Known rows, with every step that occurs:
nuselas kolef mazera linor: [  8  27   2  10 -63  25   5   9  33  -4  27  -4 -28  19  -5  -4   3   2
  19  48  14   4   2 -31 -74 -28 -21  20]
nafut nuselas kolef: [ 43  14  -5 -14 -10  -2  14  10  18  -5  19 -17 -21 -20   4  47  -2 -24
  59   3  -3 -23   1  -6   3   5  29   4]
gamifo nafut nuselas: [ 30  33  11 -23  23   1  14  15   3 -16  12 -14 -10 -50 -42  25  24 -10
 -34 -16  12  15  14 -16  68   3  40  -6]
luzum nafut nuselas: [ 28  -2  16   8  18  -9   1   2  -2 -27   2 -28  22   8  13  13  26 -15
   3 -31  -1   3  13   1  39   9  -2 -21]
nuselas linor mazera kolef: [-30 -29 -17 -11 -11  -4  -5 -21 -21  21   2  23  33 -28   9   8 -47  -6
 -29 -30 -16 -22  13  44  13  -4 -30  -7]
dizud luzum nafut nuselas kolef: [  7 -24  15   3  19  -2 -22  33 -23 -15  12 -45   0 -15  20 -10  27 -21
  30   3 -45  15 -14  12  -6  26  20  19]
luzum dizud gamifo nafut nuselas: [ 29   6  14  -6  24 -27  10  -1   5 -56 -32 -31  -9  -7  10  34  26   2
 -49 -22  -4   8 -16 -18  56 -40  61  -9]
nafut nuselas tatir: [ 13   5  -5 -18  23  -6  -4  13  30   4   8 -16 -14   5 -20  22  25  13
  29 -38  12 -22   3  -5  39  35   2 -42]
mazera kolef: [ -3  23   5  22   8  29   7 -44  -6  22  40  16  26   2   0  23 -13   7
   8 -29 -26 -14  10  14  -8  16   8 -29]
dizud gamifo nafut: [ -7  38  33  31  13  -3  -9  10 -21 -39  18 -24  14 -31  -9  17 -17  11
 -39  -4 -29  -5 -17 -41  29 -46  51  -7]
gamifo dizud luzum nafut nuselas kolef: [ 19 -22  20  -3  18   8 -20  47 -30 -46 -14 -53   4 -27 -14 -13  51 -37
  24  -4 -52  57 -18  21  21  40  27  36]
gamifo nafut nuselas kolef mazera linor: [ 52  29  10 -28 -32  18  20  30  28 -15  11 -21 -37 -30 -41  14  41   6
 -31  44  33  36  29 -30  -5  -1  30  20]
luzum dizud gamifo: [ -7   2   6  34  -9 -19 -13 -26  11 -45 -11 -15  -5  44  47  11  -5  -5
   5 -21 -23 -26 -42 -14  -7 -67  12 -13]
mazera kolef nuselas tatir: [ 13 -25 -15  46  52  16   3 -23  21  67  19  25  18  -4  28  21  17  42
  66 -38 -38 -41  26  32 -23  73  19 -36]
gamifo nafut luzum: [-25  62  19  -8   9  13 -17  17 -40  -9  29  12   6 -36 -38 -12  -8   4
 -40  24   6  22 -20 -17  21  13  15  12]
nuselas linor: [-53 -14 -11  11 -16   9   8  10   4   0   8  -5 -23  -3   6  -8 -15 -24
  20 -18  -1  -9  13  17  10 -35 -37   7]
nafut luzum: [-42  52   9  -1  -9  12 -15 -10 -14   2  29   6  12  -5 -12  -8 -26   3
   2  17   4  -4 -36  -8  -1   8 -23   6]
gamifo nafut luzum dizud: [ -7  36   7 -10  10  -6 -20  13 -36 -14  -6  25 -13   7 -19 -21  15 -13
 -41   7  14  23 -28   9   7  -2   8  12]
kolef mazera linor nuselas: [-40  18  -2  11 -47  15  38 -16   9   5  19 -12 -33  16 -26 -26  -5  36
  17  41   6  14  23 -71 -48 -35 -34 -18]
gamifo nafut: [  9  44  17  10  10   3  -5  24 -18 -10  24  -2 -13 -26 -33   3   5 -12
 -27 -10  -6   9   6 -20  22 -13  26   5]
nafut luzum dizud nuselas: [ -4 -10 -12 -29   2 -22 -11 -30   4   3 -39  26   0  52  12 -26 -15  -3
 -15   8  42  11 -26  11  -6  -1 -29  -3]
luzum nafut: [  5   6  25  42   4  -3 -21  15 -24 -21  21 -11  21  28  17 -13   7 -19
  18 -26 -16  -5   9  -2  -5 -11 -13 -18]
kolef mazera: [-16  35   1   4 -27  50  26  13  35  21  48   2  10   2 -31   4   8  14
 -12  21  23  -7   9 -19   2  -7 -10  -6]
luzum dizud nuselas tatir: [ 20 -44 -15 -10  25 -33 -17   5  34  16 -52  13 -24  76   8 -18  21   0
  31 -42  30 -21   3  12  -8   4 -20 -45]

Rows:
[ 48   3  10 -19  -3  13  32  31  23 -23  -4 -20 -12 -13  -1  45  36  13
 -20  29  15   4   9 -16  19 -23  82   3]  luzum dizud gamifo nafut nuselas kolef mazera
[-14 -52 -34  12  -7 -27   3   0  21  26 -26   6   7 -42  31  -4 -37 -13
   5  -3 -16 -39   5  25   9 -20 -34  42]  kolef nuselas linor mazera
[-33 -45 -23  41   6   4  22  -3  30  30  -9  -3 -21 -25  40   3  -6 -10
  50  -8 -15 -23  25  29  -2 -12 -22  29]  kolef nuselas linor
[ 23 -18 -12 -23 -10 -24 -15  -9  -4   6 -36  26 -13  46  31  -6 -24 -17
  41  24  26  -6 -22  18 -43   1  -3   9]  nafut luzum dizud nuselas kolef
[-37 -27 -17 -16 -30 -20 -11  13  -5  -5 -10   1   7 -21  -3  -9 -47 -25
 -25 -16  -3 -25  -6  15  19 -43 -46  16]  nuselas linor mazera
[ 44  -6  15  -2 -35   8   3  14  25 -25   5 -30  -6  24  11   1  42  -5
  11  27  26  24  33 -18 -35   5 -14   1]  luzum nafut nuselas kolef mazera linor
[-29 -58 -27  42  24  25  32 -38  17  50   4  18   8 -30  45  13 -10  11
  45 -22 -35 -14  48  62  -8  29  -4   9]  mazera kolef nuselas linor
[-46   2  -2  11 -26   5  23  15   8  23   9  -8 -43  36 -36 -35  18  60
  42  22   6   0  28 -60 -56  -5 -42 -45]  kolef mazera linor nuselas tatir
[ 32 -35 -23  15  41 -16 -19 -24   8  62  -1  37  43 -19  21  22 -13  38
  21 -39 -36 -61   5  29 -16  66   8 -23]  linor mazera kolef nuselas tatir
[ 13  -9 -10  45  33  24  22 -50  16  50  24  23  26 -18  35  33  -5  22
  43 -17 -41 -27  23  23 -17  39  25   0]  mazera kolef nuselas
[ 13   0   4 -35  18 -23  -7  -1 -21  -6 -42  28  -7  19 -16 -27   3  -7
 -55   9  41  37  -6   4  20   6   7   0]  gamifo nafut luzum dizud nuselas
[-27 -67 -29 -61 -14 -50 -18 -14  -9   2 -76  28   9  21  17 -41 -50 -17
 -55   6  51   3 -20  36  13 -25 -69  15]  nafut luzum dizud nuselas linor mazera
[-18  35   5  10 -49  26  11 -18  40 -11  24 -15 -13  26 -23 -23  15  13
 -35  25  30   8  -1 -40 -36 -32 -42   9]  kolef mazera linor
[ 13  12  -3 -10  -6  -4 -14 -40 -23  17  25  28  51 -15  -2  21 -47   6
 -32 -25 -23 -32 -11   8   1  10  -3 -14]  linor mazera kolef
[-31  -3  30  30  24  13 -33  31 -43 -49  -5 -40  13  -2 -24 -52  47 -32
 -22 -25 -57  62 -25  13  13  16 -10  26]  gamifo dizud luzum nafut
[ 43  -9   2 -32   9 -23 -17  21 -29   3 -38  32 -22  16  -2 -10 -10 -18
   0  25  31  25  -3  14 -18   8  31  13]  gamifo nafut luzum dizud nuselas kolef
[ 36 -19 -21  16  17 -13   0 -48   5  48   8  34  52 -39  32  31 -37  17
  -2 -16 -39 -44  -1  24  -8  34  15  10]  linor mazera kolef nuselas
[ 14 -12 -17 -44 -28  20  11  10  31  34 -16  38  -4  42   3  -9 -10  12
  12  59  60   5   1   5 -45  18  -8   7]  nafut luzum dizud nuselas kolef mazera
[-23  26  -8  -7  -5  -5 -20 -18  -9 -10  -6  19 -10  41  13 -19   0 -17
   6   1   9  -1 -45   8 -21  -5 -28  12]  nafut luzum dizud
[-34  59  38  10   6  -6 -17   3 -50 -39  25 -13  28 -39  -8   3 -28  31
 -57  22 -13  12 -41 -35  25 -22  38   4]  dizud gamifo nafut luzum
[-16 -11  12   1  31   3 -17   8 -16 -19  10 -52  17  -8   4 -26  36  -7
 -21 -19 -27  29 -20   5  35  20  -5   8]  dizud luzum nafut nuselas
[-30 -45 -15 -37  16 -22   4  12 -23   0 -64  23 -26   6  -9 -46   0 -13
 -54   3  50  48  16  38  25 -14 -20  10]  gamifo nafut luzum dizud nuselas linor
[-12   9  -6   6 -37  30  50  38   1  45  42  10 -19  -7 -16  19 -19  20
  92  55 -14 -18  38 -50 -51  -6  20 -14]  linor nuselas kolef mazera
[ 27  -2  12 -12   0  -2   5   0  17 -31 -34 -11   1   6 -40  -1   2 -22
 -11 -13  12  34   7  -9  38  -3  -2  -7]  gamifo dizud nuselas
